Each row comes from the steps of one path. Every step used is in the known rows, and no mark comes twice. Write the path behind each row, first mark first.
Known rows
nodu/bupeg/tinus: [ 1.22 -3.77  0.20  0.25  0.02 -2.65  0.25  2.81  1.41  2.15 -1.08 -0.93
 -0.18  0.87 -1.29 -0.37  0.02  1.16  0.05  0.17  1.09  0.51 -0.45  1.43
  0.25  0.96  2.51  0.14]
narinu/tetesef: [-0.53 -2.44 -0.02  0.17 -0.04 -3.10 -0.53 -0.36 -0.06  2.58 -0.60  0.57
  1.45  0.29 -0.73  2.04  0.45 -1.84 -1.26 -0.24  2.17  0.57 -1.09  0.76
 -0.28  0.40  1.81 -0.02]
vaboden/laka: [ 1.00  0.46  0.05 -1.74 -0.58 -5.15 -0.51  0.26  0.24  3.88 -0.86 -0.21
  2.38 -0.47  0.16  1.73  1.75  1.08  3.80 -3.15  1.18 -0.52 -0.54  0.50
 -2.45  0.10  0.93 -0.83]
bupeg/narinu/bugak: [-1.06 -1.38 -0.02 -0.43 -2.03  0.24 -0.88  1.10  0.31 -0.58 -1.22  0.87
  2.31 -0.90  1.07  2.22  0.02  1.68  1.64  1.59  1.54  0.91 -1.71  0.92
 -0.20 -0.03  1.02  1.56]
narinu/bupeg/tinus: [ 0.29 -5.13  0.54  0.14 -0.40 -4.10 -0.57 -0.28  1.63  1.87 -0.45 -0.65
  0.32 -0.23 -2.20  0.18 -0.71  0.25  2.15 -1.23  1.41  0.63 -2.55  1.39
 -1.21  0.08  3.43  0.36]
lofom/tetesef/narinu/bugak/nodu/laka: [-0.35 -0.97  0.97 -0.37 -1.99 -2.13 -0.17 -4.37 -1.71 -0.63 -0.32  2.73
 -0.87  3.96  5.19 -0.35 -0.49 -2.72 -3.19 -2.52  1.90 -0.73  0.52  0.57
  1.43  0.42  1.01  0.26]
tinus/bupeg/nodu/laka: [ 1.57 -2.83 -0.04 -2.02 -0.69 -3.00 -2.75  4.36 -0.01 -1.82 -1.54  2.34
  2.20 -1.22  1.13  3.50  0.00  1.72  1.89  1.34  2.43  0.30  1.35  1.79
  0.05  1.46  2.35  0.94]
bugak/narinu/laka: [ 0.56 -1.81  1.05 -1.06 -1.94 -3.90 -0.76  0.69 -1.47  0.34 -0.48  0.38
 -0.36  1.16  0.12 -0.30  1.93 -1.23 -0.92 -5.22  0.12 -0.97 -2.82  0.48
 -1.87  0.28  2.40 -0.16]
tinus/bupeg: [ 0.75 -4.04  0.09 -0.88  0.64 -1.36 -1.04  1.70  0.46  1.41 -1.38  0.51
  3.31 -1.28 -0.90  1.52  1.22  1.65  0.76 -1.42  2.47 -0.20 -0.30  1.46
 -0.66  1.51  1.26  0.37]
lofom/tetesef/narinu/laka: [ 0.05 -0.51  0.03 -0.65 -0.44 -0.92 -1.86 -3.23 -0.51  1.19 -1.00  3.27
  1.87  2.31  0.38  0.20  1.77 -1.56 -4.97 -2.41  0.71 -1.09  0.79  0.24
 -0.63  0.02  1.11 -1.03]
tetesef/nodu/laka: [ 0.97 -0.79  0.28 -1.40 -0.13 -2.05 -2.11 -0.33  0.39  0.65 -0.94  1.86
  0.43 -0.39  2.38  2.07 -0.46  0.70 -2.96 -0.89  1.86  0.03  1.39  0.58
 -0.85  1.48  1.86 -0.51]
tetesef/narinu/bugak/nodu/bupeg: [ 0.44 -3.04  1.62  0.87 -2.42 -0.75  0.61  0.88 -1.33 -0.34 -0.18 -0.43
 -2.05  3.13  4.11 -3.97 -0.85 -1.18 -4.60 -1.76  2.54 -0.94 -3.24  0.92
  1.30  0.58  1.39  0.82]
tinus/bupeg/nodu: [ 0.62 -3.59  0.23 -1.80  0.21 -0.74 -2.54  3.76  0.56 -0.70 -1.54  1.07
  3.76 -1.58 -0.81  1.84  0.16  2.92  1.53  1.08  2.94 -0.43  0.14  1.80
  0.04  0.88  1.57  0.82]
bugak/nodu: [-0.42 -2.95  0.90 -1.14  0.12 -1.73 -0.43  0.33  0.00  1.94 -0.73 -1.13
  0.65  1.27  0.43  0.23  0.38  0.50 -0.07 -3.53  2.36 -1.57 -1.55  0.52
 -0.15  0.43  1.38  0.13]
lofom/tetesef: [-0.44 -0.90 -0.13 -0.29  1.36 -1.70 -1.30 -3.65  0.68  3.59 -1.39  1.24
  3.62  1.25 -0.06  2.79  0.99  0.43  0.24 -1.53  1.45 -0.26  2.53  0.48
  0.12  0.76 -0.07 -0.82]
lofom/tetesef/nodu/laka: [ 0.28 -0.25 -0.10 -0.84  0.62 -1.29 -2.29 -4.08  0.55  1.40 -0.99  3.32
  1.72  1.38  2.88  2.71 -0.33 -0.72 -3.21 -1.12  1.44 -0.02  4.16  0.52
  0.00  1.58  0.96 -1.06]
lofom/tetesef/nodu/bupeg: [ 0.41 -1.73  0.24  0.70  0.98  1.20 -1.81 -2.34  1.23  2.51 -0.93  1.46
  1.73  2.42  2.19 -0.47 -0.41 -0.31 -4.67 -0.44  1.80 -0.39  3.40  0.89
  0.84  1.80  0.30 -1.03]
tinus/bupeg/narinu/bugak/nodu: [-1.02 -5.45  0.59 -0.91 -2.40  1.83  0.04  3.10 -0.12 -2.89 -0.72  0.70
  1.46  0.17  1.75 -0.64 -0.43  0.56  1.56 -0.68  2.74 -0.64 -2.70  1.87
  0.53  0.60  1.78  2.65]
tinus/bupeg/narinu/laka: [ 0.43 -4.23 -0.46 -1.39 -1.91  0.85 -1.82  4.72  0.49 -2.15 -1.26  2.53
  2.44 -1.21 -1.09  1.24  1.61  0.66  0.70 -0.39  1.04 -0.36 -1.08  1.52
 -1.61  0.78  2.59  1.36]
tinus/bupeg/narinu/bugak: [-0.52 -3.99 -0.14 -0.47 -1.94  1.38 -0.75  2.70  0.41 -1.99 -1.30  1.50
  3.02 -1.71  0.75  1.33  0.30  1.66  2.09  1.44  2.09  0.88 -1.64  1.89
 -0.03  0.77  1.41  2.25]
tinus/bupeg/narinu/tetesef/lofom: [-0.62 -4.10 -0.87  0.34 -0.25  2.27 -0.93  2.53  0.21 -1.17 -0.75  1.65
  3.27 -0.29 -1.55  0.55 -0.45 -1.48 -2.73  2.69  3.45  0.40 -0.18  1.64
  1.01  2.08  0.92  1.19]
nodu/bupeg/narinu/tetesef/lofom: [-0.09 -1.98 -0.65  1.75 -1.12  1.26 -0.56  3.04  0.16  0.15 -0.31  0.52
  0.84  1.66  0.03 -0.22 -1.19 -2.27 -4.03  3.96  2.57  0.88  0.24  0.96
  1.56  1.79  0.82  0.55]
narinu/bugak/nodu: [-1.12 -2.65  1.00 -0.69 -1.34 -2.64 -0.13 -0.75 -0.56  0.94 -0.04 -0.54
 -0.31  0.87  2.02 -0.17 -0.56 -0.16 -0.48 -3.23  2.31 -1.28 -2.78  0.72
  0.07  0.14  1.88  1.11]
laka/vaboden: [ 0.68 -0.27 -0.03 -0.85  0.78 -2.68 -0.29  1.02 -0.06  4.01 -0.32 -0.51
  1.62 -0.32 -0.22  1.61  2.00  1.41  2.59 -4.21  2.22 -1.00 -0.22  0.80
 -2.82  0.37  0.98 -1.16]
tinus/bupeg/nodu/tetesef/narinu: [ 1.40 -2.55  1.15 -0.88 -0.03  0.86 -0.93  4.12 -0.55 -2.66 -1.39  2.14
  3.52  0.56  1.47  0.78 -1.25  0.15 -1.64  4.04  3.45 -0.51 -0.95  2.00
  1.48  1.08  0.94  0.59]
narinu/tetesef/nodu: [-0.77 -2.47  0.24 -0.30  0.20 -0.36 -1.24 -1.33  0.59  1.37 -0.44  1.16
  1.24  0.24  0.24  0.25 -0.68 -1.73 -5.40 -0.16  2.70  0.13 -0.73  0.88
 -0.29  0.71  1.99 -0.25]
lofom/tetesef/narinu: [-0.01 -0.58  0.35 -0.12  1.00  0.32 -1.00 -4.18 -0.02  2.33 -1.75  1.78
  3.55  2.25  0.69  0.52  1.52  0.22 -3.64 -1.05  1.95 -0.51  1.62  0.43
  0.65  0.43 -0.66 -1.15]
tinus/bupeg/narinu: [ 0.30 -4.24 -0.24 -0.90 -0.50  1.90 -1.16  3.51  0.91 -0.95 -2.12  0.84
  4.23 -1.19 -0.80  1.80  1.37  2.46  2.26  1.10  2.29  0.39 -0.38  1.70
 -0.37  1.11  0.89  1.23]
narinu/laka: [ 0.27 -1.48 -0.03 -1.23 -0.87 -3.55 -1.90  0.93  0.00  1.67 -0.57  1.30
  0.71 -0.49 -0.75  1.90  1.36 -0.04 -0.91 -2.74  0.60 -0.74 -1.13  0.40
 -2.08  0.25  2.67 -0.13]

Write each row's path
[ 0.16 -3.06  0.72 -0.35 -0.99 -3.31 -3.08  1.25  0.82  0.31 -0.65  0.14
  1.97 -0.80 -0.03  1.70 -1.14  1.22  2.43  1.09  2.36  0.24 -1.52  1.09
 -0.88 -0.07  2.27  0.43]	narinu/bupeg/nodu
[-0.16 -2.50  1.21  1.29 -1.75 -0.14  0.38 -2.59 -1.12  0.53 -0.16  0.94
 -0.84  4.80  4.48 -3.48 -0.57 -2.55 -4.80 -1.89  2.19 -1.04 -0.38  0.89
  2.24  0.74  0.50  0.31]	lofom/tetesef/narinu/bugak/nodu/bupeg
[ 1.51 -2.58  0.80 -1.41 -1.50 -0.45 -1.72  5.00 -0.81 -3.83 -0.60  3.54
  1.79  0.72  1.23  0.46 -0.74 -1.79 -3.21  2.68  2.33 -1.19 -1.76  1.88
  0.25  0.78  2.64  0.77]	tinus/bupeg/nodu/tetesef/narinu/laka
[ 1.49  1.07 -0.16 -1.97 -0.75 -4.28 -1.97  3.66 -0.64  0.72 -0.37  1.30
  0.71 -0.41  1.82  3.22  0.63  1.35  3.65 -1.00  2.22 -0.58  1.43  1.22
 -2.19  0.27  1.90 -0.73]	bupeg/nodu/laka/vaboden
[ 0.04 -2.07  0.85  0.14 -0.42 -0.69 -3.01 -2.82  0.28 -0.10 -1.10  2.14
  3.10  2.07  1.22  0.03 -0.59 -0.21 -1.72  1.69  2.60 -0.11  0.53  1.02
  0.61 -0.26  0.61 -0.41]	lofom/tetesef/narinu/bupeg/nodu
[ 0.88  0.03  1.28 -0.83 -0.19  0.03 -1.21  2.29 -0.46 -1.31 -1.35  1.38
  2.82  1.32  1.78  1.79 -1.40 -0.01 -2.03  4.28  2.79 -0.39 -0.98  1.05
  1.30  0.19  0.71 -0.03]	bupeg/nodu/tetesef/narinu
[ 0.28 -1.50  1.31 -0.80 -2.72 -3.10  0.03 -0.75 -1.98 -1.41 -0.22  1.29
 -2.10  2.20  4.64 -0.85 -0.53 -1.58 -3.29 -2.24  2.24 -0.73 -2.51  0.56
  0.38  0.28  2.02  0.82]	tetesef/narinu/bugak/nodu/laka
[ 0.73 -4.66  1.02  0.31 -0.67 -2.28 -0.32 -0.76  0.81  0.55 -0.85  0.11
  0.36  0.79 -1.51 -2.19 -0.33  0.10 -1.51 -0.84  1.85  0.40 -3.47  1.31
 -0.65 -0.32  2.74 -0.03]	tetesef/narinu/bupeg/tinus
[ 1.04 -0.90  0.44 -1.41 -0.61 -4.36  0.37  1.77 -1.19  2.18  0.42  0.01
 -1.66  1.76  2.73  1.06  0.96 -0.92  2.84 -6.00  2.33 -1.83  0.06  0.85
 -2.36  0.63  2.06 -0.78]	bugak/nodu/laka/vaboden
[ 0.39 -3.20  0.08  0.28  1.21  1.17 -0.85 -1.69  2.27  1.88 -0.97  1.11
  0.65  2.62  0.28 -1.67 -0.96 -0.33 -4.34 -0.03  1.44 -0.12  2.82  1.54
  1.21  1.34  1.69 -0.61]	lofom/tetesef/nodu/bupeg/tinus
[ 0.85 -2.59  0.16 -0.41 -2.80  0.21  0.05  6.83 -0.54 -0.16  0.67 -0.09
 -2.38  2.58  1.83 -2.26  1.19 -1.61  1.30 -4.25  1.14 -2.15 -1.36  1.28
 -2.49  0.24  3.05  0.24]	bugak/nodu/bupeg/narinu/laka/vaboden
[ 0.37 -0.45  0.80 -1.04  0.18 -1.83 -1.47  2.78  0.24  0.04 -0.92  0.71
  2.73  0.46  1.05  4.07 -1.79  0.05  1.50  3.39  2.42 -0.21  0.00  1.18
  0.81  0.58  1.23  0.32]	bupeg/nodu/tetesef
[ 0.87 -0.04  0.92 -1.31 -1.63 -1.39 -1.89  3.29 -0.88 -2.42 -0.55  2.84
  0.96  1.38  1.46  1.27 -1.10 -1.63 -3.74  2.82  1.72 -1.10 -1.68  0.97
  0.01 -0.18  2.47  0.06]	bupeg/nodu/tetesef/narinu/laka
[-1.18 -1.44 -0.77  0.38 -0.41  1.50 -1.07  0.72  0.18  0.17 -0.61  0.99
  2.60  0.55 -1.33  1.25 -0.68 -1.54 -3.33  2.80  2.88  0.41 -0.23  0.64
  0.89  1.01  0.64  0.49]	bupeg/narinu/tetesef/lofom
[ 0.31 -0.57 -0.49 -0.70 -1.58  0.50 -0.49  2.36 -0.24 -0.86  0.00  2.67
 -0.11  0.54  2.49  1.44  0.07 -2.54 -1.60  0.00  2.43  0.38  0.71  1.41
 -2.19  0.55  2.47 -0.35]	bupeg/narinu/tetesef/nodu/laka/vaboden
[-0.61 -3.74 -0.04  1.44 -1.50  1.75  0.00  3.42 -0.31 -0.55  0.20 -0.36
 -0.80  3.40  1.03 -2.28 -1.93 -3.39 -4.59  1.37  3.23 -0.59 -0.74  0.96
  2.04  1.67  1.25  1.00]	bugak/nodu/bupeg/narinu/tetesef/lofom
[ 0.60  0.79 -0.22 -0.72 -0.25 -1.20 -0.99 -2.28 -1.13  2.37 -0.12  2.94
  1.09  2.42  0.69 -0.74  2.64 -1.80 -3.02 -5.05  1.30 -1.96  1.13  0.70
 -2.60 -0.18  1.19 -2.04]	lofom/tetesef/narinu/laka/vaboden
[ 0.61 -2.45  1.34  0.25 -0.96 -3.52 -1.60  1.93  0.48 -0.52  0.06  0.58
  1.82  0.49  1.46  3.11 -2.78 -1.32  2.94  3.29  2.61  0.33 -1.39  1.40
  0.14  0.47  2.35  0.52]	narinu/bupeg/nodu/tetesef
[ 1.68 -0.99  0.30 -0.72 -1.62 -5.75 -2.10  2.86 -0.36  0.46  0.51  1.14
 -0.29 -0.30  2.13  2.56 -0.40 -0.19  5.16 -1.30  2.26 -0.03  0.13  1.44
 -3.01  0.24  3.09 -0.46]	narinu/bupeg/nodu/laka/vaboden
[ 1.04 -0.59  0.92 -0.46 -1.17 -2.22 -0.30  0.97 -1.14 -0.34 -0.33  2.49
  0.56  1.71  1.44  0.92  0.02 -2.86 -4.06  0.05  1.21 -0.90 -2.10  0.62
 -0.57  0.46  2.06 -0.39]	nodu/tetesef/narinu/laka
[ 0.90 -3.19 -0.57 -0.81 -1.45  1.41 -0.41  4.18 -0.12 -2.32 -0.10  3.46
  0.71 -0.13  2.12  0.48  0.28 -2.52 -0.66 -0.08  3.06  0.32  0.83  2.41
 -1.92  1.43  2.92  0.38]	tinus/bupeg/narinu/tetesef/nodu/laka/vaboden
[-0.74 -2.07  1.48 -0.05 -1.40 -2.85  1.16 -0.09 -0.78  0.24  0.71 -0.18
 -0.42  2.18  3.59  1.16 -2.27 -2.79  0.57 -0.90  2.45 -1.03 -2.65  0.94
  1.00  0.74  1.93  1.20]	narinu/bugak/nodu/tetesef
[-0.91 -0.86  1.09  0.39 -0.55 -1.71  0.78 -1.04 -0.99  0.19  1.37  0.09
 -0.44  2.26  3.10  0.27 -3.56 -3.31 -2.91 -0.41  3.32 -1.68 -1.86  0.74
  1.82  1.80  1.09  0.84]	narinu/bugak/nodu/tetesef/lofom
[-0.07 -5.03  0.96  0.31 -1.95 -2.69  1.16  2.31  0.44  0.37  0.26 -1.30
 -3.02  2.19  1.42 -2.98 -1.67 -0.82 -0.63 -2.10  1.69 -0.61 -2.85  1.62
  1.08  0.50  3.36  1.51]	narinu/bugak/nodu/bupeg/tinus
[-0.08 -0.85  0.29 -1.10 -3.24 -1.63  0.71  2.85 -1.21 -1.36  0.44  0.97
 -1.77  1.33  4.38  0.93  0.17 -0.90  3.88 -3.00  2.04 -0.81 -1.28  1.26
 -1.78 -0.01  2.32  1.09]	bupeg/narinu/bugak/nodu/laka/vaboden
[ 0.54 -5.56  2.19  0.56 -1.16 -1.99  1.83  0.27  0.07 -0.87  0.36 -0.47
 -1.50  3.86  1.09 -2.72 -2.65 -3.71 -1.33 -0.85  2.66 -0.96 -4.64  1.58
  0.94  0.18  3.31  0.55]	bugak/nodu/tetesef/narinu/bupeg/tinus
[-1.15 -2.60 -0.12 -0.38 -0.95  2.94 -1.43  0.84  0.91 -1.01 -1.25  1.71
  2.27  0.24  0.26  0.66 -0.71 -1.01 -3.94  2.32  2.57  0.61 -0.79  1.05
  0.13  0.10  1.80  0.60]	bupeg/narinu/tetesef/nodu
[ 1.51  0.78  0.59 -0.44 -0.89 -2.29  0.64  2.11 -1.56  0.91  0.72  2.15
 -0.18  1.85  1.67  0.08  0.97 -3.29 -1.96 -2.51  1.61 -1.67 -1.81  0.96
 -2.62  0.28  2.11 -1.29]	nodu/tetesef/narinu/laka/vaboden
[ 0.28  0.25  0.22  0.36  1.47 -1.52 -0.36 -0.38  0.04  2.16  0.07  0.34
  2.41  0.78  0.40  2.56 -2.05 -1.24 -2.23  1.73  2.75 -0.70  0.60  0.49
  0.94  2.16  0.15 -0.51]	nodu/tetesef/lofom
[ 1.05 -0.68  0.83 -0.49 -1.57 -3.21  0.80  0.30 -2.15  0.27  0.80  1.30
 -2.06  2.07  3.33 -1.13  0.67 -4.42 -2.55 -4.85  2.16 -0.47 -0.97  1.36
 -2.20  1.06  2.64 -1.18]	bugak/narinu/tetesef/nodu/laka/vaboden
[ 0.33 -0.32 -0.67 -1.43 -1.71 -0.16 -1.13  3.92  0.06  0.44 -0.22  1.42
  0.89 -0.43 -0.52  1.44  2.13  0.34  2.43 -2.80  0.88 -1.07 -0.84  0.96
 -3.76 -0.39  2.34 -0.25]	bupeg/narinu/laka/vaboden
[ 0.00 -2.39  1.49 -0.44  0.15 -2.06  0.89  0.98 -0.32  1.35 -0.06 -0.67
  0.77  2.50  2.01  1.71 -1.35 -2.12  0.69 -1.41  2.60 -1.50 -1.33  0.79
  0.75  0.93  1.37  0.27]	bugak/nodu/tetesef
[ 0.79 -2.33 -0.01  0.61 -1.22  1.00 -0.65  4.28  0.85  0.46 -1.77 -0.36
  1.64  0.59  0.73  1.04  0.48  1.69  0.69  2.15  1.42  0.83  0.12  0.98
  0.17  0.84  0.68  0.64]	nodu/bupeg/narinu
[ 0.75 -3.47  1.40  1.25 -1.54 -0.83  0.42  1.00 -1.03  0.27 -0.14 -0.20
 -1.48  2.94  2.51 -3.45 -0.53 -3.87 -6.40 -1.31  1.91  0.21 -1.97  1.30
  0.61  1.51  1.93 -0.22]	bugak/narinu/tetesef/nodu/bupeg
[ 0.99 -0.68  1.27 -0.80 -1.40 -1.86  1.30  2.62 -2.05  0.13  1.31  1.23
 -1.88  3.73  2.65 -1.86  0.23 -4.36 -2.18 -4.87  2.18 -3.20 -2.95  1.01
 -2.04  0.06  2.57 -0.94]	bugak/nodu/tetesef/narinu/laka/vaboden
[-0.12 -0.84  0.83 -0.19 -1.22 -0.86 -0.67 -1.81 -0.88  0.49 -0.96  1.11
  1.37  0.03  1.86 -0.54  0.22  0.66 -3.58 -0.40  2.12  0.13 -2.79  0.62
  0.00 -0.04  0.72  0.41]	tetesef/narinu/bugak
[-0.44 -2.76  1.32 -0.19 -0.72 -0.77 -0.10 -1.37 -0.98  0.19 -0.30  0.30
  0.04  1.74  1.20 -2.01  0.05 -2.96 -5.28 -2.43  2.16 -0.22 -2.40  0.94
 -0.02  0.82  1.80 -0.26]	bugak/narinu/tetesef/nodu
[ 0.21 -0.20  1.29  0.51 -1.11 -1.42  0.73 -0.94 -1.15 -0.20 -0.32  1.44
  1.23  1.44  3.32  0.84 -1.31 -1.76 -2.83  2.07  2.37  0.26 -2.62  0.89
  0.93  0.51  0.85  0.44]	nodu/tetesef/narinu/bugak
[ 0.94 -0.21  0.12 -1.87 -0.89 -3.93 -2.88  2.73 -0.12 -0.46 -1.41  1.60
  1.42 -0.56  1.43  4.15 -0.26  1.57  1.66  1.70  1.81  0.37  1.27  0.81
 -0.33  0.44  1.90  0.26]	bupeg/nodu/laka
[ 0.84 -2.39 -0.29  0.05 -2.60 -0.36 -1.47  5.39  0.52 -0.69 -0.98  1.27
 -0.03  0.64  0.41  0.54  0.86  0.00 -0.57  0.73  0.16  0.23 -0.67  0.87
 -1.12  0.52  2.44  0.72]	nodu/bupeg/narinu/laka
[ 0.97 -2.81  0.73 -1.09  0.16 -1.13 -1.30  4.42  0.33 -1.38 -1.02  1.42
  3.75 -0.37  0.77  3.08 -1.42  0.27  2.21  3.43  3.09 -0.26 -0.04  2.14
  1.02  1.53  1.54  0.98]	tinus/bupeg/nodu/tetesef
[ 1.47  1.28  0.72 -1.39 -1.29 -1.39 -0.81  4.20 -1.41 -1.25  0.35  2.62
  0.31  1.59  1.85  0.49 -0.15 -2.11 -1.19  0.27  2.09 -1.97 -1.51  1.31
 -1.92 -0.36  2.43 -0.89]	bupeg/nodu/tetesef/narinu/laka/vaboden
[ 0.35 -1.29  0.82  0.67 -0.03 -2.26 -2.15  0.84  0.43 -0.36  0.81  0.61
  1.87  0.71  0.96  2.14 -3.93 -1.68 -0.25  3.91  3.44 -0.34 -0.70  1.08
  0.89  1.53  1.54  0.20]	narinu/bupeg/nodu/tetesef/lofom
